Each row comes from the steps of one path. Every step used is in the known rows, and no mark comes twice. Write the path behind each row, first mark first.
Known rows
B H: [-17  -8   4  -7 -10 -20   6   1  -2   3   9  14 -13  11   1  -3 -24  22
   2   1   1  -3   1 -12  29  12 -11   7   2  13 -10]
U D V L B H K: [-25  -1  -8 -11 -17 -25  24  -6  14  13 -18   2  -5  16  10 -10 -23  14
 -20  16 -25   9  -6  -1   9  19   1   2  15   2 -10]
F U D V A H: [ -9  16   5   5 -14  12  -2   7  15  -2 -14   8  -9  18  -4  27 -25  30
   1   4 -19  10  -5   6  -2  -9  18   5 -17   5 -17]
U D: [-18   3   2 -12 -11  -7  -6  21  -9   0   9   5  -3  11   5   2 -13  23
  -1 -12  -5  -3  -4 -14  19   8   2   0  10   6 -20]
A H: [-18   1   1  -9 -10  -6 -12   6   3  -6   5  11 -21   2  -6  10 -24  39
   4   4  -1   1  -6  -5  21   2   6   6  10  13 -17]
E K H A V D U: [ -1 -10  -3  18   7 -10 -10 -12  14  -3  10  20 -20   6   6  11 -28   4
   0   9  -2  -2   0 -27  25  33   0  -6  -3   5 -19]
U D V E K H: [-29   4   9  24   1  -5  11 -15   4   6   2  -1   3  20   5   8 -27  14
  -5  11  -3   8  -1 -10  13  15   5  -9  -5 -12 -12]
B H A: [ -5  -8   1  -1 -14 -15   2   3   4   6  15  20 -15  11  -2  -3 -19  17
 -13   0  -7 -12  -4 -16  28  20 -18   4  -4  20 -14]
U D V A: [-15  16   6  -1 -19   1   4   6  -7   5   2   2   0  16  10  13 -14  21
  -9  -5 -19   2   1 -11  11  -4  -1 -11 -12  16 -20]
A V L B: [-21   0 -20 -28 -20 -19 -13   2 -15  -8  -7 -11 -22  -1  15   6 -24  22
   3   8   1   2  -2 -15  37  14   5  12  16  18 -19]
E K H A: [ -1  -8  11  16  -3  -1  -1   3  11  -1  20  17 -14   7  -3   6 -22   7
  -3   4   4 -17 -13 -23  25  35  -6  -6  -1   8 -22]
V L B: [-16   3 -15 -34 -22 -15  -1   9 -18  -3  -4  -7 -19   7   8   2 -21  23
  -1   4  -2  -1  -2 -21  27  18   0  11  21  25 -18]
U D V: [-28   8  10  -6 -13  -6   2   9   0   3   7   3  -1  10  13   1 -14  28
 -14  -6 -17   2   1 -12  18  -4   4 -11   6   4 -12]
U D V A H B: [-13  26   8   8 -21  -8  -2   5  18   0  -9   6  -6  13  15  12 -20  29
 -12   5 -25  13  -8   5   1  -8   9  -2 -14   0 -11]
D V A H: [-14  15   6   2 -19   1  -2  -9   4  -1  -2   8 -18   5   0  20 -26  36
  -4  12 -15   6   1  -2  13 -10   5  -5 -13  23 -17]
A V D: [-17  -9  -9 -11  -5  -9 -17   0  -7  -6  -5  -3 -19  -1  15   7 -20  26
  -1   0   0   3   5 -17  36   9  -1   2   9  18 -16]
K H A V L: [-12   6 -14   0  -4  -8 -24  -1  13  -5   0   8 -23  12   3  14 -11  26
  -8  12   1  -3  -7 -12  38  25  -8  -1  -3  11 -21]
U F: [-26  -2   6 -18 -16  -3 -12  19  -8   5   7  -3 -10   8  -6   0 -10  18
   2 -13  -2  -7   5 -19  28   9  -8   2   8   8 -21]
L B H A V D: [ -3 -16 -13   0 -19 -17   0 -12  -2   3  -5   4 -23  -4  18   1 -25   7
  -8   9 -11  -6   3 -16  40  29  -8  14   4  20  -6]
L B: [-16  -3   0 -21 -27 -11  -1   9 -17  -2   9  -3 -19  -1   8   2 -23  16
   7  -2   2  -8  -1 -23  31   8   1  11  18  17 -14]
L B H: [-15  -9   0 -12 -23 -22  13  -1 -10   4   5   7 -17   3   8  -4 -28  11
   9   6   0  -5   0 -16  33  16  -5  18  10  13  -7]
E K H A V D: [  0 -15   0  21   5  -2 -12  -9  12  -3   4   8 -18   0  10  12 -23   7
  -5   8   0  -8  -7 -20  33  38  -4  -5  -2   9 -18]
D V E K H A: [-15   1   8  26  -4  -1   4 -22  11   4  12   7 -13  14  -2  11 -29  11
 -17  16  -2  -2  -2 -21  21  20  -7 -13 -11   6 -12]
F U D: [-12  -1   3 -13  -8   2  -9  27   3  -3  -1   6  -7  18  -4   8 -18  19
   5 -12  -1  -3  -6 -12  14   6   8  11   5  -2 -18]
H K E: [-21 -13   4  -8 -15  -7   2 -11  15 -10  14   8 -11  17  -3  -8 -22  26
  -5   4  20  -8 -17 -17  24  13  -8   6  17  10 -23]
K H A V E: [-16   5  -9  18  -8  -4 -26 -14   6   0   7   4 -23  14  -2  17 -19  20
  -1  12  11   0   0 -12  41  14  -7   5 -14   4 -16]
D V: [-26   5  11 -11 -14  -9  -1   0   0   1  11   4 -13   4  10   3 -21  30
 -12   2 -10  -1   4 -19  27  -9  -3 -10   6  16  -9]
V E K H B: [-14   3   5  18  -3 -19  -3  -7  10  -1   3   1 -13  16   6   2 -30   6
   4  12  14   4  -7 -17  22  23  -5   7  -2 -11 -10]
K H A: [ -7   4   5   9 -10  -1 -13   7  11   1  15  16 -21  12  -3  11  -8  21
  -4   3   2 -12  -6 -21  33  20 -12  -1  -2  10 -18]
D V A: [-14  14   8  -5 -21  -2   1  -4  -7   2   5   3 -12  10   8  15 -20  24
  -7   2 -11  -1   3 -17  20  -7  -7 -10 -12  27 -18]
A H K E: [-20 -11   2  -1 -11  -4  -2 -17  26 -13   6  13 -16  13 -11  -1 -28  38
  -2  14  16  -2 -20  -2  17  10   3  12  16   7 -22]
F U D V A: [ -9  14   6  -1 -16   9   1  12   3   3  -8   3  -4  22   2  20 -20  17
  -3  -5 -16   3  -1 -10   5  -5   6   0 -17   8 -18]

Which path is each row?
[-10  -2  -4  -6 -14  -7 -23   7   1  -5  15   7 -20  -2   5   6 -18  21
  -9  -4  -4 -11  -5 -17  39  10  -5  -1  -2  18 -21]  H A V
[ -9  -1  -2   6 -18   3   1 -20  19 -12   1  12 -15  18 -14  10 -28  32
   3  16  13  -1 -21   0  11  10   0  11  -1  18 -31]  V A H K E
[-13   9   6  -8 -14 -18 -16  12  17  -7   0   9 -20   3   7   1 -22  33
  -1   4  -4   4 -10  -5  19  -2   5  12   8   2  -9]  A H B
[-19  -6 -19 -19 -17 -29   2  -9  -7  -1 -10  -1 -21   3  15  -1 -30  17
   4  15  -2   4   1  -8  38  20  -1  18   8  14 -11]  A V L B H
[-15  19   5   6 -17   3   1   0   4   1  -5   7  -6  12   3  20 -20  34
  -6   5 -23   9  -2   5   3  -7  11  -6 -13  13 -18]  U D V A H
[-10  -5 -18  -9  -8 -23  -9  -4   7   0  -1  12 -18  11   5  -1 -21  23
 -17   9 -10  -3  -5  -6  34  26 -14   4  -5  20 -20]  B H A V L
[ -8 -18 -11  11 -19 -20   8 -22 -10   2   7   0 -17  -2   5  -2 -46  -7
  -3  13   0  -6  -5 -14  31  35  -3  17  -9  11 -14]  L B H A V E K
[-27   2   4 -24 -13 -11 -12  16  -7   4  13   8 -13  13  -8  -1 -14  14
   7 -14  -4   1  12 -26  20   4  -4   2   6   5 -22]  D U F
[-15  12  11   4  -9 -18 -12   9  20  -1   6   8 -19  14  13   2 -11  19
   5   4   7  -1  -6 -17  32   7  -8   7   4  -8  -5]  K H B
[-14 -11  -9  -4  -6 -17 -10  -5   7  10   0  16 -18  11   2  -2 -16   5
  -9  -3 -18   3  15 -18  28  23 -13   4  -8   9 -15]  B H A V D U F
[-13  -2  -6 -19  -4 -16  -7   3  -9  -2   5  12 -19  12   5   5 -20  22
   0  -5  -3   8  11 -30  20   6  -4   0  13  22 -16]  V D U
[ -9   1  16  13  -2 -18  -1   7  18  -3  10  10 -12   8  11  -1 -24   6
   6   5   8  -5 -13 -19  24  24  -3   3   3 -10 -12]  E K H B
[-22 -18 -19 -11 -19 -27  13 -32  16  -9  -9   1 -17  14  10 -12 -33  16
  -2  25  14   2 -15  -4  33  28  -5  23  16   7 -15]  A V L B H K E
[-11   5 -17  -4 -18  -9 -17  -3   6  -3  -4  -1 -28   4  11  14 -15  17
  -1  15  -1  -4  -6 -16  42  28  -1  10   5  12 -17]  K H A V L B
[-10  -9  -3   4 -12 -18  -8  -4   8   0  11  16 -18   3   6   0 -22  15
  -9   4  -6 -10  -4 -10  39  17 -12   5 -10  13 -13]  B H A V
[-14  -5  -9 -12 -10  -6 -25   5   0   3   2   7 -18   7   1   5 -12  10
  -9 -10 -15   1  14 -26  28  16  -6  -2  -1  13 -21]  H A V D U F
[ -4 -14  -9   4  -6 -16  -7  -9   6   2  -2  12 -20   4  11   2 -21  17
 -15   4 -11  -3   2 -12  36  25 -14   4  -5  20 -10]  B H A V D
[-25  -4   7   2  -8 -10   7 -16  -9   1   9  -4  -8   7   3   3 -38  18
 -13   7  -3   4   4 -20  17   6  -1  -8   0  12 -14]  D V E K
[ -9 -11  -7   7  -9  -7 -14  -9  -8  -6  13  -1 -14   2  -2   5 -35   8
 -10   2   3  -8  -7 -18  28  25  -2  -1 -10  15 -25]  H A V E K
[-21  -7  -3  20   3 -11 -11 -19  -1  -6   6  -2 -15   7   0  12 -35  11
  14  15  20   4  -1 -12  33  20   2   4  -9  -6 -19]  A V E K H
[-21  -4  -3 -23  -8  -9 -10  11  -9   6  -1   4 -13  14  -2   1 -12  15
   1 -12  -9   7  18 -28  18  12  -7   0  12  13 -19]  V D U F
[-12  -8  12  11   1  -7   3   1   4  -3  14  11 -12   6  -1   6 -25  11
  12   6  12  -9  -8 -20  25  26  -2  -2   5   0 -19]  E K H
[-16   0  -6   6  -2  -4 -25  -2  14   6   0  12 -22  12   1  13  -7   8
   0   0  -8   4  14 -23  33  22  -8  -1  -5  -1 -17]  K H A V D U F
[ -6  -4   0  22  -3  -2  -4 -10   2   2  13   8 -14  16 -10  11 -27   7
  -4   9  10  -7  -8 -22  23  35  -8  -2  -8   8 -21]  V E K H A
[ -7 -17  -8  15  -5 -20   1 -20  -1   0   9   8 -12   6  -2  -1 -42   3
  -9  10   1  -5  -5 -10  28  31  -9   6 -16  10 -18]  B H A V E K
[ -4  -8  -2  -6 -27 -17  10   1  -4   6  11  13 -19   3   6  -3 -23   7
  -6   4  -8 -14  -5 -20  32  26 -12  15   4  20  -9]  L B H A
[-12   2   1  14  -8  -4 -25  -1  14  -3  13  13 -24   5   4  14 -13  20
   1   7   5  -9  -5 -15  43  15  -6   0  -8   4 -17]  K H A V
[-13  10   6   6 -18  -2  -1 -11  19   3  -7   9 -18   6 -10  16 -28  30
  -9  19 -15   5  -8   2   5  -7   4  -7  -9  18 -22]  D V A H K
[ -3  19   1  -2 -22 -11 -13   8   9  -5  -4   8 -20   9   3  12 -23  27
   3   6  -6   5  -9  -3  12   1   0  11 -10  14 -18]  V A H B
[-20   8   6  14 -20   6  12 -23  28  -6  -3  10  -1  22  -2   9 -24  34
 -11  15  -6   7 -19   7  -1   2   9  -2  -5   5 -23]  U D V A H K E
[-15  14   4  10 -16   1   2  -2  20   5 -10   9  -5  13  -6  14 -22  28
 -11  12 -22   9 -11   9  -4  -4  11  -8  -9   7 -24]  U D V A H K
[ -9   1 -21 -23 -26 -12 -17   4  -8  -6  -2  -4 -24  -1  13   5 -19  18
 -12   5  -8  -6  -6 -19  36  24  -1   9   9  25 -21]  H A V L B
[ -8 -11  -6  -1 -26 -20  -1  -6  -1   2   9   9 -23  -5  12  -1 -28   7
  -1   7  -7 -11  -4 -14  42  21  -5  16  -3  14  -8]  L B H A V
[-17   4   5   9 -20   4  10 -33  27  -9   0  10 -14  16  -5  11 -29  37
  -9  22   1   3 -15   1   8  -2   2   0  -5  17 -21]  D V A H K E
[ -5 -12 -15  -5 -18 -26   0 -14  -1   2   2  17 -26   2  15   1 -29   4
  -3   9 -13   3   8 -23  32  23  -3  14   1  17  -7]  L B H A V D U
[ -6 -10   6  21  -2  -5 -13  -4  13  -4  18  13 -17  -1   2   9 -25   7
   1   7   5 -14 -12 -18  35  31  -1  -4  -7   1 -23]  E K H A V
